Each row was made from one walk, in order. Every step used is in the known rows, and no mark comes twice. Write each row's walk.
Known rows
soteg -> volig -> pabuf -> pedase: [-20, -8, -8, -6, -11, 11, -6, -18, 2, -1, -6, -13, 5, 3, 1, -7, 8, -6, -5, -15, 8, -10, -26, 10, 2, -11]
soteg -> volig: [-16, -6, 0, -10, -17, 19, 2, -29, 6, 2, -7, -22, 5, -13, 10, -1, 9, -11, -4, -18, 3, -2, -15, 4, -2, 0]
pabuf -> volig -> soteg -> katos -> zisu: [2, -21, 20, -6, -9, 41, -9, -44, 6, 13, -15, 7, 10, -8, 4, 15, -26, -3, -2, 6, 23, 10, 1, -19, 6, 8]
volig -> soteg -> katos -> pabuf: [-11, -10, 11, -10, -2, 26, -5, -37, -6, 4, -15, -9, 8, -4, 9, 17, -12, -3, 19, -2, 11, 11, 0, -16, 11, -13]
zisu -> katos -> soteg -> volig: [-22, -8, 11, -16, -22, 21, -8, -30, 14, 1, -10, -2, 4, 2, 16, -3, 3, -8, -14, -11, 2, -19, -16, 1, 8, -2]
zisu -> katos: [-7, -9, 3, -7, -7, 13, -16, -18, 3, 1, -9, -9, 5, 2, 7, -3, 0, -5, 1, -16, 12, -10, -13, -8, 8, -12]
volig -> soteg: [-15, -6, 16, -8, -9, 21, -4, -27, 4, -1, -4, -4, 10, -13, 3, 2, -3, -1, 0, -4, 5, -1, -7, -13, 5, -5]
pabuf -> volig -> soteg -> katos -> ferel: [-2, -10, 30, -7, -1, 34, -20, -29, 3, 4, -15, 12, 13, -3, -1, 8, -18, 0, -8, 12, 23, 0, 9, -24, 15, 4]
katos -> zisu -> ropupe: [-11, -23, 6, -3, -14, 14, -10, -26, 1, 14, -8, -17, 4, -5, 8, -7, 2, -6, 8, -14, 12, -10, -13, 5, -3, 6]
pedase -> ferel -> katos -> pabuf: [-4, -9, -16, 1, -5, 8, -2, -19, -11, 4, -2, -41, -9, 3, 3, 10, -2, -3, 28, 3, 10, 1, 3, -3, -2, -9]
zisu -> katos -> soteg -> volig -> pabuf: [-21, -4, 7, -11, -10, 12, -11, -25, 6, -3, 0, -6, -4, 13, 14, -8, -1, -6, -19, -12, 8, -16, -19, 3, 9, -9]
pedase -> pabuf: [-18, -15, 5, -2, -27, 16, 0, -18, -9, 3, 4, -12, 1, 1, 11, -3, 7, -11, -6, -12, 12, -1, -13, -2, 2, -5]
ropupe -> zisu -> katos -> pabuf -> volig: [3, -18, 0, -11, -11, 10, -11, -27, -1, 16, -15, -18, 13, 7, -4, 12, -18, -14, 5, -1, 9, -11, -12, -21, -7, -14]
zisu -> katos -> duli -> ropupe: [2, -7, -2, -5, 2, 31, 0, -22, 13, 2, 1, 9, 4, -7, 9, -9, -7, -9, -18, -28, 15, -24, -17, -15, -10, -3]
volig -> pabuf -> pedase -> ferel -> katos -> duli: [-6, -15, -23, 4, -2, 13, 2, -1, 2, -3, 13, -11, -6, 19, -5, -5, 3, 3, -2, 0, 13, -13, -11, -3, -4, -7]
duli -> ropupe -> zisu -> katos -> pabuf -> pedase: [-3, -19, -5, -5, -11, 13, -11, -27, 5, 5, -24, -6, 17, 6, -7, 2, -11, -6, 13, -10, 11, -31, -18, -11, -8, -18]
ropupe -> zisu -> katos -> duli: [-5, -22, -1, -10, -11, 20, 0, -20, 16, 4, -1, -8, 14, 9, 1, -2, -4, -9, -15, -12, 5, -11, -14, -17, -8, -6]
pedase -> ferel -> katos -> soteg: [-16, -17, 1, -2, -19, 15, 7, -18, 1, 0, 7, -16, -6, 12, 5, 4, 6, -2, 3, 13, 10, -17, 7, -6, 0, 3]
pedase -> ferel -> katos -> duli -> ropupe: [4, -10, -11, 5, -1, 27, 17, -19, 7, 1, 11, -12, -7, -4, 3, -3, -3, -4, -3, -9, 17, -18, 0, -12, -17, 9]
volig -> pabuf -> pedase: [-14, -14, -9, -2, -5, 10, -8, -7, -3, -2, 2, -3, 7, 10, -4, -5, 6, -4, -3, -10, 14, -15, -20, 1, 1, -17]
soteg -> katos -> duli: [-6, -20, -4, -8, -4, 35, 11, -22, 6, 4, 4, 3, 8, 3, 12, 6, 2, -11, -11, -16, 14, 0, -4, -14, -3, -2]
ferel -> katos -> soteg -> volig: [-23, -13, 8, -20, -19, 18, -2, -28, 7, 4, 4, -16, 2, 1, 12, 1, 8, -13, -9, 9, 5, -17, -2, 8, -2, 7]
pabuf -> pedase -> ferel -> katos -> duli: [-7, -18, -18, -1, -12, 22, 6, -7, 10, 0, 3, -9, 3, 7, -3, -1, 7, 1, 2, 2, 8, -16, -7, -6, -5, 0]
pedase -> ferel -> katos -> pabuf -> volig: [4, -9, -13, 0, -6, 12, 0, -20, -11, 14, -2, -31, -6, 1, -1, 15, -11, -8, 19, 9, 14, -4, 2, -12, -6, -5]
pabuf -> pedase -> ferel -> katos: [-10, -16, -11, 2, -15, 9, -4, -10, 1, -1, -8, -17, 2, 10, -6, 1, 7, 3, 19, 7, 13, -13, -3, -1, 4, -5]
volig -> pabuf -> pedase -> ferel: [-12, -11, -15, 11, -10, 8, 4, -6, -3, -7, -2, -11, -2, 14, -6, -5, 6, 4, 6, -11, 12, -9, -16, -3, 4, -15]
pedase -> ferel -> katos: [-6, -11, -7, 3, -8, 9, 1, -16, -4, 0, 1, -31, -6, 5, 1, 2, 4, -1, 15, 3, 14, -3, 4, -4, 0, -1]
duli -> ropupe -> zisu -> katos -> pabuf -> volig: [10, -14, 2, -7, -6, 16, -6, -34, 1, 17, -16, -9, 10, 0, -5, 8, -25, -16, 3, -9, 16, -24, -12, -24, -15, -9]
ferel -> katos -> soteg -> volig -> pabuf -> pedase: [-26, -15, -1, -15, -14, 10, -10, -18, 3, 1, 5, -7, 1, 17, 3, -4, 7, -7, -11, 12, 10, -26, -14, 13, 2, -4]
pabuf -> volig -> soteg -> katos -> zisu -> ropupe: [-5, -23, 27, -9, -10, 28, -9, -42, 2, 23, -19, 8, 11, -4, 5, 7, -22, -2, 7, 4, 21, 1, -3, -17, 9, 13]
volig -> pabuf -> pedase -> ferel -> katos: [-9, -13, -15, 7, -3, 2, -6, -4, -8, -5, 2, -21, -6, 21, -8, -3, 3, 4, 14, 5, 18, -10, -7, 0, 5, -11]

Which walk is each row?
[-21, -10, 4, -14, -8, 10, -6, -23, -1, 2, 13, -20, -7, 13, 11, -3, 3, -11, -14, 6, 11, -15, -7, 9, 0, 1]	ferel -> katos -> soteg -> volig -> pabuf
[-4, -10, -4, -9, -4, 25, -7, -15, 12, 1, 2, 1, 6, 1, 10, -5, -1, -7, -15, -21, 8, -13, -17, -12, -1, -8]	zisu -> katos -> duli
[-15, -14, 0, 3, -13, 24, 3, -31, -1, -2, -27, -4, 8, 3, 0, 16, -9, 10, 31, 2, 9, 6, -4, -16, 17, -15]	volig -> soteg -> katos -> pabuf -> pedase -> ferel
[-11, -27, -5, 4, -19, 7, -13, -18, 2, 12, -15, -22, 0, 10, -3, -7, 3, 7, 28, 6, 15, -17, -7, 8, 4, 8]	pabuf -> pedase -> ferel -> katos -> zisu -> ropupe
[-10, -14, 36, -3, -17, 33, -18, -27, -6, 5, -10, 13, 7, 5, 4, 6, -18, -2, -14, 13, 26, 5, 5, -21, 21, 6]	pedase -> pabuf -> volig -> soteg -> katos -> ferel
[-17, -25, 13, -13, -23, 13, -5, -25, 10, 2, -6, -2, 14, 18, 3, 2, -1, -8, -11, 3, 6, -24, -7, -14, 0, -6]	ropupe -> zisu -> katos -> soteg
[-8, -19, 7, -8, -14, 8, -11, -23, 6, 3, -12, -17, 13, 11, -2, 0, -4, -6, 2, -7, 9, -9, -10, -13, 1, -10]	ropupe -> zisu -> katos
[-25, -10, 3, -12, -17, 13, -16, -19, 11, -3, -9, 6, 4, 18, 8, -10, 3, -2, -16, -8, 7, -27, -27, 6, 12, -13]	zisu -> katos -> soteg -> volig -> pabuf -> pedase
[1, -14, 0, -4, -4, 12, -7, -32, 0, 6, -16, -19, 9, 1, 0, 3, -15, -10, 10, -15, 13, -19, -11, -14, -11, -13]	duli -> ropupe -> zisu -> katos -> pabuf
[2, -15, -3, -9, -5, 25, 1, -30, -10, 16, -10, -8, 6, 0, 6, 21, -13, -16, 10, -5, 18, 2, -3, -17, -2, -10]	soteg -> katos -> pabuf -> volig
[-2, -22, -3, -4, -10, 30, 21, -27, 14, 5, 7, -3, 14, -6, -1, -2, -3, -15, -20, -17, 9, -22, -10, -17, -28, 5]	katos -> duli -> ropupe -> zisu
[-1, -1, 14, -12, -3, 19, -21, -31, 0, 11, -16, 0, 8, -9, 3, 10, -25, -5, 6, -1, 8, -6, -14, -24, 8, -15]	zisu -> katos -> pabuf -> volig -> soteg
[-5, -15, -7, -13, -2, 22, -2, -14, 5, 6, 15, -13, 4, 0, 6, 0, 3, -12, -10, -2, 11, -10, -5, -5, -11, 1]	ferel -> katos -> duli
[-1, -16, 8, -3, -8, 14, -4, -29, 8, 3, -13, -8, 12, 4, -4, -4, -10, -8, -2, -14, 17, -22, -10, -15, -9, -4]	duli -> ropupe -> zisu -> katos
[-15, -2, -3, -5, -5, 10, -3, -23, -2, -1, 3, -25, -2, -1, 8, -6, 4, -10, -9, -20, 9, 1, -18, 7, 0, -7]	soteg -> volig -> pabuf
[0, -14, 16, 0, -1, 18, -23, -24, 9, -4, -16, -7, 12, 6, -6, -10, -10, -2, -8, -7, 22, -26, -2, -12, -2, 0]	duli -> ropupe -> zisu -> katos -> ferel
[-6, -6, 19, -11, -10, 25, -2, -28, 4, 9, -4, 5, 12, -15, -1, 8, -12, -7, -9, 3, 9, -6, -8, -23, 0, -1]	pabuf -> volig -> soteg
[-8, -24, 6, -8, -8, 7, -20, -24, -3, 17, -3, -27, 0, 3, 7, -6, -1, -6, 15, 2, 17, -11, -4, 8, -2, 11]	ferel -> katos -> zisu -> ropupe
[-1, -21, -2, -6, -7, 21, -19, -26, 2, 7, 2, -26, 0, -1, 5, 2, -5, -6, 6, 4, 20, -2, 0, 7, -5, 6]	ferel -> katos -> zisu
[-9, -16, 7, -4, -28, 20, 3, -18, -10, 13, 4, -3, 3, -1, 6, 3, -4, -16, -14, -7, 16, -5, -14, -12, -2, 0]	pedase -> pabuf -> volig
[-23, -19, 14, -16, -30, 15, -3, -35, 17, 2, -13, -11, 13, 11, 7, -1, 0, -10, -14, -2, 0, -18, -13, -4, 1, 0]	ropupe -> zisu -> katos -> soteg -> volig
[-9, -29, 9, -3, -10, 19, -8, -33, -3, 16, -15, -11, 5, 6, 12, 1, -2, -5, 14, -12, 21, -1, -5, 0, 6, 7]	soteg -> katos -> zisu -> ropupe
[-4, -5, 10, -12, -7, 23, -5, -32, -3, 13, -7, -5, 9, -18, 1, 14, -18, -9, 4, 2, 6, -2, -9, -21, -2, -9]	katos -> pabuf -> volig -> soteg
[-14, -16, -13, -8, -13, 16, -7, -17, -3, 4, -11, -11, 12, -3, 1, 6, 6, -7, 15, -9, 4, -14, -18, 0, -2, -19]	katos -> pabuf -> pedase
[-10, -19, -16, 5, -14, 21, 7, -22, -5, 0, -22, -13, 4, 10, 2, 14, 0, 2, 31, -8, 12, 0, -5, -8, 10, -17]	soteg -> katos -> pabuf -> pedase -> ferel
[-18, -19, -8, 2, -12, 6, 1, -6, -1, -4, 9, -6, -6, 28, -3, -2, 5, 3, 1, 15, 14, -25, -4, 0, 4, -8]	volig -> pabuf -> pedase -> ferel -> katos -> soteg
[-17, -16, 7, -10, -8, 26, -9, -32, -2, 3, -22, 4, 16, 0, 2, 15, -9, 1, 22, 3, 9, 0, -8, -12, 15, -17]	volig -> soteg -> katos -> pabuf -> pedase
[-26, -12, 8, -15, -26, 25, 7, -31, 11, 1, -1, -7, 5, -7, 14, 1, 11, -13, -16, -7, 0, -16, -12, 4, -3, 4]	katos -> soteg -> volig
[3, -11, -6, -14, -2, 13, -12, -21, -12, 18, 1, -23, 2, -2, 1, 14, -11, -17, 11, 9, 15, -9, -2, -9, -10, -7]	ferel -> katos -> pabuf -> volig
[-1, -10, -5, -4, -2, 36, 15, -23, 10, 3, 10, 5, 5, -16, 7, -5, 1, -13, -21, -25, 12, -23, -13, -12, -21, 3]	katos -> duli -> ropupe
[-12, -13, -20, 6, -18, 15, 5, -16, -2, 0, -15, -19, 3, 0, -1, 7, 6, 2, 24, -10, 3, -9, -13, -4, 1, -17]	katos -> pabuf -> pedase -> ferel
[1, -4, 4, -3, -5, 16, -4, -29, -7, 11, -7, -22, -3, -6, -4, 16, -21, 0, 20, 18, 10, 2, 4, -21, 2, -3]	pedase -> ferel -> katos -> pabuf -> volig -> soteg
[-1, -10, -7, -9, -9, 19, -1, -24, -7, 16, -3, -13, 5, -9, 3, 13, -8, -17, 4, -8, 9, -9, -11, -13, -10, -11]	katos -> pabuf -> volig
[-2, -14, 15, -13, -4, 42, 9, -31, 9, 11, 0, 21, 14, -7, 6, 13, -18, -9, -18, 0, 14, 1, -3, -31, 0, 4]	pabuf -> volig -> soteg -> katos -> duli
[-26, -16, -3, -7, -30, 17, 4, -22, 12, -2, -9, -12, 1, 9, 3, 1, 11, 0, 4, 13, 3, -23, -7, 7, 4, 5]	pabuf -> pedase -> ferel -> katos -> soteg -> volig
